Each row comes from the steps of one path. Every step used is in the known rows, and no mark comes twice. Write the path behind each row, first mark first.
Known rows
dede -> faku: -18.9  -0.4   7.1  -9.7 -11.9 -24.6  10.9   0.5 -11.8 -19.3  -8.6  -7.2 -15.9 -17.9  -7.4  -8.1  -3.9  -7.9  -8.1  19.7  10.9 -10.2  -8.5  -4.6  17.2
muza -> dede:   7.6  21.4 -23.7 -26.1  -8.6  -4.3 -24.1 -11.2 -22.3 -31.7 -40.8  -2.1  10.7 -15.8 -24.0 -12.6 -17.8 -17.7  17.6  12.6  -7.2 -16.7  20.5 -17.6 -19.6
zoza -> nuvul:   8.9   8.1  39.6 -14.9 -24.7   2.9  -2.8   2.2   5.8   4.9  -9.5   2.0   3.7  -1.4 -21.7  13.5 -10.9   7.3  15.0  -0.8  29.0  18.0  14.4 -24.2 -33.9
faku -> zoza -> zomemut:  -1.0  -2.3 -22.4 -31.5  -9.8 -20.8 -21.2  17.9 -27.1  10.0 -17.9   4.1 -23.1  -4.1   0.1 -17.7  -1.1  -1.2  12.4  31.1  67.6 -10.2   2.5  -9.1  -6.0
faku -> fubub: -11.6  -5.8   7.8 -15.9 -22.0   0.8 -11.4 -37.6  -0.7  -7.0  29.8  10.6   5.0   5.1 -11.2  -4.9 -20.7  -2.9 -23.0  33.2  15.0  23.0 -12.1  10.6   1.0
lozutuv -> fubub -> sozes -> dede: -13.6  20.2 -14.2  12.1   0.7  16.6   8.8 -36.5  15.4  11.5  16.9  14.0   0.2  -1.7  -2.4  39.4  -7.2 -10.4 -23.0  10.6 -35.6  -4.2  29.6   1.9 -27.7
faku -> zoza:   9.5  14.8 -19.2 -33.1 -18.9 -13.9 -23.3   2.9  -9.6  -4.0   4.0  -2.7  -2.4   7.6   1.5  -5.5  11.3  -2.7  11.9  19.8  19.3   2.8   3.0 -21.5  -9.0
sozes -> dede:  17.5  17.2  -6.8  -4.9  -7.2  -1.3 -10.1 -29.5  11.7 -13.6   3.3   3.3  -3.2 -41.7 -10.4  36.3  10.9  13.2  -8.3  -4.1 -18.2  -3.5  24.6  -5.5  -9.9
fubub -> faku:  -0.1   3.5  10.2   2.1 -31.2 -32.3   1.4 -10.2  -9.7  11.7   7.7  -7.6  -3.8  33.6 -19.4   2.3  16.9 -26.9 -12.7  11.3 -14.0  17.8  -3.6  -0.3 -15.7
sozes -> dede -> faku -> fubub -> lozutuv: -11.1 -52.4 -13.0  34.4  28.7 -23.3   5.8 -25.5  24.1  -0.6  31.2   2.7 -24.1  -3.9   5.8   0.4 -13.3  13.2 -19.9  11.3  -5.0  42.0 -23.4  13.0  37.1
muza -> dede -> faku -> zoza:  13.9  -6.7 -36.9 -30.2  23.4 -18.9  -6.7  34.5 -19.0 -15.4 -44.4 -18.5 -17.5 -15.8  24.7 -54.6  -6.9  -3.8  43.3   7.0  17.3 -29.5   4.4 -29.5  34.8
nuvul -> zoza:  -8.3  22.5   9.9 -37.4 -17.6   0.3 -17.4  10.1  -0.4   2.5 -19.2  13.8  -9.0   1.7 -12.5  28.9  29.5   3.9  25.5   5.2  35.8   6.0   0.8 -21.2 -25.2
dede -> sozes -> fubub -> faku -> zoza -> zomemut:   5.3 -30.4  11.7  11.7  11.9  -0.8  11.3  45.4  10.7  58.0  -3.2   1.5 -20.7  -6.6  33.1 -21.9  11.6  29.7   2.7   0.1  66.9 -15.0 -22.2  13.1  -0.6
zomemut -> zoza -> nuvul:  20.9   2.7  17.6 -22.3 -20.6   1.0 -10.1   9.1  -7.2  19.7 -30.8   9.1  17.8  22.1  19.1  -6.4 -13.4   9.4  31.3 -28.2  54.1   6.7  37.6 -26.5 -31.7
keza -> dede:  11.7  47.4  -8.3 -19.5 -11.9  -0.9 -17.6  -0.1   5.4 -28.7 -22.3  14.3  34.6  -7.5 -21.0   2.5   0.5  11.2  -0.1  -7.9 -15.9 -17.4  24.5  -6.7 -18.3
muza -> dede -> sozes:   4.0  30.1 -14.3  -9.7  -4.2  18.8 -10.4  12.6 -10.6 -37.3 -61.5   2.9  27.4 -38.4 -38.5 -13.3 -11.5   2.8  25.2  -2.1  -2.9 -17.3   0.4   6.6 -19.1
keza -> zoza -> zomemut:   6.2  -2.2   7.3 -29.4 -15.8 -22.1 -21.9   6.7 -14.7   3.0 -48.5  15.9   3.4 -10.8 -14.2   4.6  -3.5  -3.6   8.9  17.2  63.5 -35.6   3.6   0.1 -30.8
zomemut -> zoza:   4.7  20.7 -17.4 -24.8 -26.8 -14.3 -19.7 -14.3 -22.6 -11.4 -23.7   9.4  17.3  18.6  15.3  -5.5  -5.4  -8.6   5.0  -4.7  26.1  -6.3  28.5 -11.1 -17.5
lozutuv -> fubub -> sozes -> dede -> faku: -28.2  -2.4  -5.2  22.6  23.1   2.9  34.4 -15.6  15.9  10.5   8.8   1.5 -22.6 -17.6  18.7  19.1  -7.2  -6.5 -20.8   8.1 -24.9 -18.1  12.1   3.0  16.8
muza -> dede -> sozes -> fubub -> faku -> zoza:  30.2 -17.6 -11.0   2.4  21.8  15.8  -1.0  39.8  15.8  30.3 -17.0 -13.9   6.1  -4.4  40.6 -36.0   3.9  23.9  33.7 -19.0   4.2 -22.7  -8.9  -5.9   4.0
muza -> dede -> faku -> fubub -> lozutuv: -19.8 -46.0 -26.6  15.9  26.1 -24.3  -7.3 -10.7  -5.9 -22.1 -10.4  -2.5  -7.8  25.6 -12.6 -51.0 -38.2 -16.7   5.1  24.0   4.5  23.9 -27.8   4.5  28.6
keza -> dede -> faku -> zoza -> zomemut:   6.5  -0.6 -25.8 -18.4  32.4 -20.3  -0.5  60.6  -9.8  -1.1 -47.8   5.8 -14.2 -19.5  26.2 -50.8   2.2  26.0  28.3  -4.6  55.3 -41.3   1.9 -11.9  37.9
sozes -> dede -> muza:  24.5  14.7  -4.7 -17.1  19.9  11.4 -16.2 -20.8 -14.7 -29.8  -5.0 -23.6  14.7 -43.1 -16.7  36.0  16.5  11.7  23.8 -20.1  -8.3 -13.9   2.7 -15.5 -18.2
faku -> dede -> sozes:   8.5  29.8   2.5  10.3 -14.2  23.0  -5.7  17.8 -12.8 -42.2  -3.3  13.9  14.9 -16.5 -30.9  16.2  18.7   9.6  -7.5 -21.8 -22.6   8.8  -2.4  22.7  15.5
muza -> dede -> sozes -> fubub -> faku:  11.4 -12.2  13.2  14.9  11.9  20.0  11.8  14.3  13.7  15.9 -24.9  -3.0  14.2 -16.2  12.2 -16.9  -8.2  11.2   7.3 -15.1  -9.2 -23.0  -6.4   9.1 -13.1
lozutuv -> fubub: -27.8  23.7  -0.2 -27.6 -17.0  -4.3   5.0 -39.9 -15.6 -19.9  31.7  23.5 -17.7   8.9 -10.1  13.2 -24.8 -10.4 -24.5  49.1   8.8 -18.5  15.9 -10.8  -6.7

Write each row's path
 -4.9  13.2   5.8  21.8   7.4  11.3  25.3  11.7 -15.0  -8.6  37.4  24.6 -15.6  37.4  -8.2   3.0  18.3  -7.5 -16.4  -8.2 -35.9   5.1  -1.5  21.6  36.2 : lozutuv -> fubub -> faku -> dede -> sozes
-13.1   6.4  30.7  -0.7 -15.6  25.3   3.9  -3.6  24.4  -5.5   3.8   7.9  14.1 -41.3  -1.2  22.0 -17.8  34.0 -20.2   8.3  21.7 -18.2 -10.1  11.8 -22.0 : dede -> sozes -> fubub
 -7.3  -2.7 -16.1 -14.4  13.1 -17.2   1.8   8.7 -24.0 -36.2 -49.2 -11.0  -7.6 -30.1  -2.1 -34.6 -19.9 -12.7  20.1   8.1   1.4 -28.2   7.6 -14.7  21.7 : muza -> dede -> faku
 -5.5   1.9  -2.7   8.0  -0.1 -11.2  13.4  -9.3 -25.4  -2.1  60.8  18.4 -32.9  54.4   8.1   3.5   9.1 -26.1 -23.8   6.6 -40.7   3.9  18.9   2.8  37.2 : lozutuv -> fubub -> faku -> dede
-23.1 -24.1  -4.9   9.5 -17.9 -18.9 -20.2 -40.8   3.3  -6.7  36.8  11.2   1.8  47.6 -35.3  -1.8 -25.3 -11.6 -25.7  40.8   7.8  56.3 -28.1  10.5 -15.7 : faku -> fubub -> lozutuv
  0.4   5.2   8.4  -7.8   9.0  36.8  -5.6   5.1  11.1 -16.6 -32.7   5.0  21.6 -52.1   4.1  -4.2 -33.1  30.0   8.2  -3.6  11.3 -38.2   4.0   3.5 -18.0 : muza -> dede -> sozes -> fubub
 13.0  14.1   8.9  29.6 -12.1   3.5   8.3  30.2 -10.8 -10.6   2.0   7.3   6.5  22.0 -25.0   4.4  37.6  -8.4  -3.8 -35.2 -38.0  23.0 -10.3  27.6  21.9 : fubub -> faku -> dede -> sozes
  1.8  -1.2  -1.2  -4.6  26.6  -0.2   5.3  -3.8 -51.3 -18.8  52.5  -7.9 -16.0  58.9  -0.3   2.2  15.6 -28.2   5.1 -11.1 -32.6  -7.3  -4.5  -9.1  31.5 : lozutuv -> fubub -> faku -> dede -> muza
  5.6  -8.1  -2.9  13.2  24.3  32.6 -15.0 -29.7   5.2   5.9  11.1 -30.5  37.2  -5.6 -12.4  23.0   3.3  -4.6  12.3 -24.2 -17.2  25.8 -20.6  14.4 -26.7 : faku -> fubub -> sozes -> dede -> muza
  2.9 -34.0   5.6   7.3  24.4  -5.2  16.1 -21.5  19.8   1.1  26.8   1.7 -25.1 -48.7  29.4  -1.3  -7.3  20.8 -12.8   6.6   2.1   5.7  -5.8  14.5  49.8 : sozes -> dede -> faku -> fubub
 13.2   2.5   1.8  15.6 -17.3 -17.2  -4.3   8.0 -19.7  -4.4  25.6  -1.8 -12.5  42.5  -9.3   3.0  31.4 -27.9 -15.2 -20.5 -47.4  20.5   8.6   4.5  23.9 : fubub -> faku -> dede
-37.8  27.3  -1.6  -2.1 -23.7   6.7   3.9 -30.7  -6.0   2.1  16.2   8.7   4.3  34.6 -22.4  19.3 -22.3 -32.9 -27.2  34.3 -12.2   0.6   8.3   2.2 -37.3 : lozutuv -> fubub -> sozes
 -3.4 -18.4  26.3   6.5 -17.8 -14.1   5.4 -14.0  16.0  31.8  32.7  -2.1 -12.6  15.2  21.1  12.6  -5.6   0.0 -29.2  14.0  -1.9  -1.6  -3.6  -4.6 -13.9 : sozes -> fubub -> faku
-10.6  -2.2  -3.4  29.1   4.1  -2.6  18.5  -0.3  20.3   9.8 -24.5 -15.8   1.5 -30.5  -0.8  20.2  13.5  -7.3 -10.2 -20.4 -29.5   2.8   4.0   7.0   1.4 : fubub -> sozes -> dede -> faku
 -3.8 -10.3  35.7  19.9 -14.3   9.1  17.6   6.6  24.4  26.6  13.0   1.1   6.1  -4.0   7.7  11.0   6.3  19.5 -22.4  -6.7   7.2  -3.1 -18.3  18.8 -15.1 : dede -> sozes -> fubub -> faku
  0.8   1.6  20.8  11.6   2.2  39.6   2.1  16.0   9.8 -19.6  26.7  18.5   8.1 -31.0  11.2  22.9  -1.0  36.2 -22.4 -18.0 -14.9 -10.8   0.4  18.6  16.3 : faku -> dede -> sozes -> fubub
  3.2  -0.7 -14.6 -16.7  -0.2 -25.6  10.2  -3.5 -11.9  30.1  45.6   4.8 -32.2  58.7  26.7 -17.3   8.6 -19.1   0.2  33.2   5.5  -1.4   3.9 -19.3  10.6 : lozutuv -> fubub -> faku -> zoza
 20.8   2.6   5.0   4.8  11.2  -5.8 -13.8  14.1 -44.4 -23.4  20.9 -27.2   4.6  46.2 -18.9   3.8  35.8 -29.6  19.0 -39.1 -36.6  13.7 -11.2  -3.8  15.1 : fubub -> faku -> dede -> muza
 28.3 -24.6  10.4  24.6  19.7   5.6  15.9  48.1  45.7  52.7 -25.3 -25.9  -7.1 -16.7  33.7   2.5  18.1  19.1  45.8 -45.6   9.5  20.4   8.6 -23.7   2.2 : fubub -> sozes -> dede -> faku -> zoza -> nuvul
-10.0  16.8  -8.3  -1.0  27.1  30.1   0.2 -33.0  -8.6  -5.9  13.3 -16.1  15.1  -0.9 -11.7  40.4  -2.5 -11.9   9.3  -6.6 -27.5 -13.0   7.7  -6.4 -37.3 : lozutuv -> fubub -> sozes -> dede -> muza
-19.5  -2.9   2.0  21.1   8.3   8.9  10.0  15.5  28.2   5.4 -17.9  -3.4  39.2  17.0   4.1 -32.9 -16.5  -2.6  -7.3 -14.0 -17.7  11.7 -11.9  22.6  15.8 : keza -> dede -> faku -> fubub -> sozes
 11.7  -7.8 -22.7  18.3  16.7  -6.3   8.9  23.3  27.2  27.3 -15.7 -25.0  -9.7 -20.0  27.4   1.8  25.1   2.5  16.2 -21.2 -17.0   4.1  -0.4  -4.6  14.3 : fubub -> sozes -> dede -> faku -> zoza
  1.1  -4.2  -2.4  23.1  -7.4  23.8  -7.9 -37.6  28.9  20.8  15.6  -0.7  19.8  -8.0  -3.0  21.3  -3.3  -0.9 -19.6 -10.4 -26.8  38.2   1.5  23.8 -18.5 : faku -> fubub -> sozes -> dede
 16.8 -15.6  17.4   9.3  -1.5   7.0  11.7  31.8  29.9  42.8  21.4  -9.0  -2.6   5.7  35.2 -11.1  15.8  28.5   6.3  -9.0  18.9  -3.7 -21.9   1.3   0.1 : dede -> sozes -> fubub -> faku -> zoza
-34.8 -23.9  11.1  22.2 -10.6  -3.4  13.8  -7.7   7.7  13.9   4.3 -12.9   5.7  15.1  -5.7 -20.0 -18.0 -23.1 -19.7  13.4   3.4  32.1 -32.8  25.7   9.9 : dede -> faku -> fubub -> sozes
